Known rows, with every step that occurs
lalub pive bemerol navi ratid: [ 1.78  1.93 -1.52 -0.90  1.57  0.30  0.59 -0.94 -3.44  2.10 -1.35  0.91
  1.58 -0.09  1.84 -0.73  1.21 -0.66 -0.66  3.29  2.54 -0.82 -0.03  0.97
 -0.91]
pive soso navi: [-1.60 -1.21 -0.52  0.80 -1.62 -1.80 -2.71  1.10  2.78 -2.79 -1.94  3.89
 -0.61  0.41  0.61  1.25  0.73  1.87 -0.99  0.24  1.87 -2.37  1.97  0.26
  2.52]
lalub pive soso navi bemerol: [-0.24  1.50 -1.59 -0.13  1.21 -0.91 -1.87 -0.66  0.81  0.09 -2.18  2.28
  3.57  0.77  1.20 -0.83  0.69 -1.20 -1.06  0.56  1.44 -2.60  1.30  0.76
  2.34]
pive lalub navi: [ 1.16 -0.77 -0.36  5.51 -1.41 -1.92  1.56 -0.21 -0.92 -0.81 -0.77  1.65
 -0.31  0.21  2.11 -0.06  3.21  1.30 -0.21  4.98  2.07  0.96  0.18  1.40
  1.20]
pive lalub navi bemerol: [ 1.39 -1.81 -0.79  6.49 -0.78  0.03  0.83 -0.54 -2.70 -0.58 -0.33 -0.39
 -0.39  0.29  1.28  0.24  2.12 -0.09  1.12  4.56  1.08 -0.32  0.11  0.85
  0.78]
fakemad pive ratid: [ 1.06  2.13  1.16 -2.94 -0.26  0.78  3.33  0.87 -3.23 -0.23  0.69  1.02
 -4.59 -2.83 -0.11 -0.73  1.24  1.10 -0.25 -2.24  2.04  1.19 -0.02  1.10
 -0.57]
soso pive: [ 0.43  1.33 -0.41 -3.16  1.36 -0.75 -0.04  0.30  1.33  0.31 -0.93  2.73
  1.99  0.79  3.23  0.81  3.71  1.79  1.80 -0.36  0.66  1.91  0.31  3.85
 -0.68]
fakemad pive: [ 0.27  1.49  1.35 -5.46  0.06  1.32  1.36  1.70 -0.84  0.52  0.30  1.23
 -1.39 -1.90  0.72  0.04  2.73  0.45 -2.64 -2.24  0.86  2.17 -0.85  2.51
  0.92]
ratid pive bemerol navi lalub: [ 1.57  1.88 -1.06  2.68  0.46  1.63 -2.35  1.62 -3.26  1.49 -1.45 -0.09
 -1.45 -0.32  2.65 -0.49 -0.35  0.97 -4.18 -0.04  3.42 -0.28  0.63 -0.10
 -3.39]
soso pive lalub navi ratid: [ 2.10  2.38 -0.96  2.33  0.27 -1.32  2.54 -0.38 -2.91  1.55 -0.22  0.82
  2.69  1.15  3.74 -1.95  2.26  0.91  4.66  2.10  1.93  1.24  0.74  1.47
 -1.13]
navi soso: [ 0.63 -0.44 -0.80 -1.12 -0.06  2.94 -4.10  1.89 -1.70 -2.25 -1.53  1.96
  1.52 -2.24  0.63  3.37  0.41 -0.13 -3.84  0.85 -0.91 -0.39 -0.54  2.69
  2.60]
fakemad pive soso navi ratid: [-0.30  2.18  0.60 -4.05 -1.14  0.95  0.41  1.97 -2.35  0.07  0.01  1.09
 -1.24 -1.36  0.10 -1.56 -0.85  0.01 -0.29 -3.27  2.19 -1.14  0.85 -0.84
  1.40]
fakemad pive soso navi: [-0.90  2.06  0.67 -3.47 -1.03 -0.21 -0.36  2.19  0.75 -0.32 -0.59  1.99
 -1.57 -0.61  0.11 -1.85  0.23  0.18 -0.36 -3.77  2.15 -0.93  1.39 -0.75
  2.21]
soso navi: [-0.55 -4.01  0.44 -0.65 -0.47 -1.91  1.71  1.17  4.36 -2.56 -0.99  0.64
  2.04  2.30  2.87  1.97  2.03  2.07 -0.21  1.04  0.52  0.22 -0.24  2.17
  0.18]
ratid pive lalub navi: [ 1.33  1.97 -0.81  5.11  0.00 -1.01  0.14  0.69 -0.98  1.49 -0.92  0.83
  1.97 -0.10  4.20 -1.76  3.03  1.69 -3.37  0.41  2.59  2.40  0.16  1.90
 -1.16]
ratid pive soso: [-0.55  2.84 -1.13  0.68  0.12  0.24 -4.69  1.31 -0.72  0.34 -1.73  3.96
  0.23 -2.33  2.16  0.10  2.04  2.12 -6.34 -2.44  2.26  0.51  1.14  2.37
  0.29]
fakemad pive lalub: [ 1.35  2.65  1.36 -2.54 -0.98  1.56  2.01  1.41 -4.07  0.38  0.42  1.26
 -2.65 -2.85  0.27 -1.33  2.73  0.23 -1.48 -1.69  2.27  2.27  0.32  0.75
  0.81]
bemerol pive: [ 1.36 -1.31 -0.40 -3.53  2.74  0.24 -0.14  0.61 -0.61 -0.32 -0.77  0.89
 -0.06 -0.50  0.24  1.58  4.33  1.03  0.59  0.46  0.51  2.20 -0.06  5.05
 -1.43]
navi lalub pive ratid: [ 2.97  2.79 -0.19  2.11 -0.12  0.28  1.85 -0.94 -6.57 -0.28 -1.30  1.58
 -0.91 -1.92  0.82  0.71 -1.47 -0.37 -5.10  4.24  2.82 -1.33 -0.26  1.96
 -1.28]
bemerol navi soso pive lalub: [ 1.98  0.50 -1.57  1.02  0.57  1.64 -0.27  2.26 -2.58 -0.81 -1.17 -0.62
  1.79  1.29  3.30 -0.48  1.26 -1.50  2.51  1.05 -0.11 -0.56  1.28  0.18
 -0.94]
lalub navi ratid pive: [ 1.14 -0.43 -0.99  2.76  0.47 -0.72  1.63  0.24 -1.80  1.84 -0.06 -1.04
  3.79  0.72  4.58  0.06  0.81  1.36 -2.50  2.65  0.92  1.15 -2.33  3.28
 -1.21]
pive soso: [-1.26  0.27 -0.55  0.17 -1.25 -0.26 -4.47  0.38 -0.38 -2.15 -1.79  5.55
 -2.55 -2.37 -0.53  2.28  2.09  1.99 -3.58  1.13  1.63 -1.33  1.35  1.90
  2.96]
bemerol navi lalub pive: [ 2.37 -0.04 -0.49  1.20  0.39  0.37  2.28  0.84 -4.09 -0.09 -1.18 -0.78
  1.02  1.63  3.27  0.59  0.81 -1.70 -3.99  4.77  0.99 -1.06 -0.75  1.93
 -2.04]

Rows
[ 2.68  0.67 -1.56  2.24  1.67  0.14 -0.29  0.82 -2.68  0.27 -1.25 -0.43
  0.40  0.08  0.52 -1.28  2.35 -0.97  2.93  1.91  1.41  0.86  0.95  1.90
 -0.29] -> bemerol pive lalub navi soso
[ 0.82 -0.36 -1.25 -2.15  1.46 -0.12 -0.98  0.95 -2.12 -0.61 -1.11  0.70
 -0.06 -0.18 -0.34 -0.22  0.81  0.55  2.81 -0.58  1.80 -1.07  1.81  1.68
 -0.83] -> bemerol pive soso navi ratid
[ 0.33 -1.30 -1.37  3.41  0.07 -0.47 -1.88  1.22  2.00 -0.72 -1.51  0.82
  3.09  1.32  2.67  1.13  0.23 -0.46 -1.62  3.77 -0.36 -0.80 -1.40  2.15
  2.91] -> lalub navi soso
[ 1.50  2.40 -0.40 -0.17  0.19 -0.51  0.80  0.07 -1.76  0.12 -0.80  2.93
  1.07 -0.09  2.60 -0.69  3.85  1.57  3.01  0.12  2.04  2.01  1.61  1.99
 -0.82] -> soso pive lalub
[ 0.52  0.78 -1.50  3.80 -0.16 -0.87 -0.41  0.34 -2.00  1.65 -0.57  0.45
  2.56  0.11  3.63 -0.63  0.24  1.14 -2.78  2.26  1.57 -0.33 -1.14  2.06
 -0.10] -> lalub navi ratid pive soso
[ 1.06 -3.14 -1.58  2.65  2.83 -0.02  0.14 -0.05  0.87  0.78 -0.34 -2.55
  1.39  2.58  1.45  0.45  1.95 -1.04  2.89  3.19 -0.59 -0.35 -1.20  3.18
 -0.44] -> lalub navi bemerol pive
[-0.65  1.37  0.25 -3.04 -0.43  1.43 -0.94  1.82 -0.52 -0.33 -0.29  0.33
 -1.78 -0.65 -0.51 -1.56 -0.73 -0.88  0.44 -3.88  1.49 -1.90  1.38 -1.21
  1.85] -> fakemad pive soso navi bemerol
[ 2.44  1.68 -0.39  0.70 -0.61  2.80  0.89  0.59 -8.83  0.87  0.38 -0.10
  1.44 -3.57  2.45  0.78  1.03  1.82 -3.86 -0.07  1.82  1.97 -0.57  2.93
 -2.71] -> navi ratid pive lalub
[ 0.65  1.53 -2.26  3.10  0.96 -0.69 -3.01  0.85  2.53  1.18 -2.00  1.23
  2.94  2.32  2.67 -1.01 -0.65 -0.56  3.01  2.22  1.15 -1.50  0.29 -0.01
  2.09] -> lalub navi soso pive bemerol
[ 1.23  2.01 -0.50 -0.75  1.21 -1.32  2.00 -0.48 -0.64 -0.45 -0.52  2.50
 -1.01 -0.24  2.27 -0.21  2.26  2.44  4.38 -0.16  1.71  1.03  1.21  2.42
 -2.10] -> soso pive ratid
[ 0.69  2.50 -1.14 -1.52  1.47 -0.66 -1.79 -1.29 -0.04  1.59 -2.09  3.69
  1.38 -0.89  0.85 -0.03  2.37  0.29 -2.20  2.13  2.91  0.05  0.36  1.95
  1.25] -> lalub pive bemerol
[ 1.41  2.22 -0.86  2.50  0.41 -2.37  1.63 -0.16  0.40  1.04 -0.86  1.87
  2.19  1.86  3.74 -2.05  3.54  1.07  4.40  2.00  2.10  1.51  1.22  1.45
 -0.38] -> soso pive lalub navi
[ 1.61  1.46 -0.81 -0.45  0.25  2.89 -1.37  0.21 -6.58  1.67 -0.16  0.43
  0.53 -3.23  1.69  1.09 -0.31  2.20 -3.62 -0.36  2.33  0.83 -0.68  2.15
 -2.55] -> navi ratid pive bemerol
[ 0.09  2.52 -0.90  2.55 -0.70 -0.13 -3.24  1.92 -1.02 -0.18 -1.99  2.02
  1.01 -0.41  2.67 -0.72 -1.31  1.37 -5.49 -2.22  3.03 -1.40  1.57  0.15
 -0.80] -> ratid pive soso navi lalub
[ 1.94 -0.79 -0.40  5.23 -1.77 -0.77  2.59 -0.43 -4.93 -0.24  0.02  0.48
  0.29 -0.77  2.02  0.17  1.85  1.09 -0.03  5.20  1.95  0.63 -0.38  1.37
  0.11] -> pive lalub navi ratid
[-0.18  3.48 -1.36 -1.09  0.93 -1.39 -2.75 -0.83 -0.29  0.58 -2.38  5.36
  1.97 -1.45  0.99 -0.09  2.67 -0.11 -4.39  1.56  2.00 -0.84  0.99  2.57
  3.00] -> lalub pive soso
[ 1.85 -2.42  0.11  1.89 -0.92  1.04  1.49  1.68 -3.94 -1.73 -0.61 -0.99
 -1.63  1.09  2.34  2.24  0.49 -0.46 -3.76  4.69  0.70 -1.12 -0.73  1.78
 -2.45] -> bemerol navi lalub
[ 2.43 -1.74 -1.00  0.30  2.36  3.79 -0.86 -0.08 -5.66 -0.44 -0.10 -1.99
 -1.31 -1.46 -1.46  1.30  2.42 -1.04  2.79  0.73  0.04  0.24  0.70  2.58
 -1.63] -> navi bemerol pive lalub
[ 1.04  1.86 -1.82  1.64  1.14  2.22 -4.22  2.06 -1.87  1.36 -1.80  0.19
  0.29 -0.63  2.57 -0.56 -0.03  0.46 -2.65 -1.75  2.16 -0.20  0.83 -0.19
 -1.96] -> ratid pive bemerol navi soso
[ 2.32 -0.13 -0.96  2.26  1.73 -1.35  1.61  0.21 -1.82  0.47 -0.74 -0.09
 -0.50  0.62  0.90 -1.29  4.18  0.11  3.23  2.64  2.00  1.76  0.74  2.68
 -1.13] -> bemerol pive lalub navi
[ 1.49  2.47 -2.04 -0.21  1.83  0.64 -2.23  0.04 -1.16  1.51 -2.38  1.60
  1.94  0.24  1.45 -0.89  0.79 -1.84 -1.08  2.37  2.03 -1.44  0.72  0.12
  0.93] -> lalub pive bemerol navi soso
[ 0.11 -3.56 -1.03  3.91  0.96 -0.06 -0.12 -0.21  1.63 -0.21 -0.41 -1.11
  1.54  2.24  1.93  1.61  1.54 -0.24  0.35  4.23 -0.72 -0.86 -1.72  2.65
  1.00] -> lalub navi bemerol
[ 1.47 -3.34 -0.27 -0.70 -0.37  1.56  2.92  1.15 -4.92 -0.93  0.51 -1.71
  0.20  0.17  2.92  2.51  1.85  0.59 -1.11  3.45 -0.42  0.20 -1.58  2.85
 -2.56] -> bemerol navi ratid
[ 0.35  2.07 -0.88  0.47  0.92  0.95 -3.70  0.79 -0.27  1.40 -1.52  2.34
 -0.53 -1.71  1.88  0.27  1.77  2.63 -4.20 -1.80  3.16  1.26  0.49  1.60
 -1.32] -> ratid pive bemerol
[ 2.41  0.03 -0.46 -0.68  1.46  0.41  0.56  0.32 -3.94 -0.39 -0.74  0.90
 -1.36 -1.47 -0.31  0.20  4.40  0.74  1.79  1.00  1.84  2.30  1.28  3.35
 -1.59] -> bemerol pive lalub
[ 0.82 -1.32 -1.58 -1.02  2.55  3.19 -3.94  0.24 -3.62 -0.60 -0.74 -0.15
 -1.92 -1.44 -2.12  1.60  1.33 -1.07  1.83 -0.37 -0.28 -1.66  1.22  2.35
 -0.07] -> navi bemerol pive soso
[-0.74 -1.10 -0.60  0.33 -1.93 -0.49 -1.64  0.75 -1.19 -2.18 -1.20  2.47
  0.14 -0.52  0.50  1.32 -0.79  1.79 -0.71  0.74  1.79 -2.69  1.31  0.10
  1.52] -> pive soso navi ratid
[ 1.19 -0.24 -1.19  0.73 -0.12  1.69  0.20  1.64 -5.71  0.45 -0.17 -0.90
  0.58 -0.46  3.64  0.37  0.99  0.51 -2.81  0.67  0.83 -0.39 -0.08  1.55
 -2.90] -> bemerol navi ratid pive soso
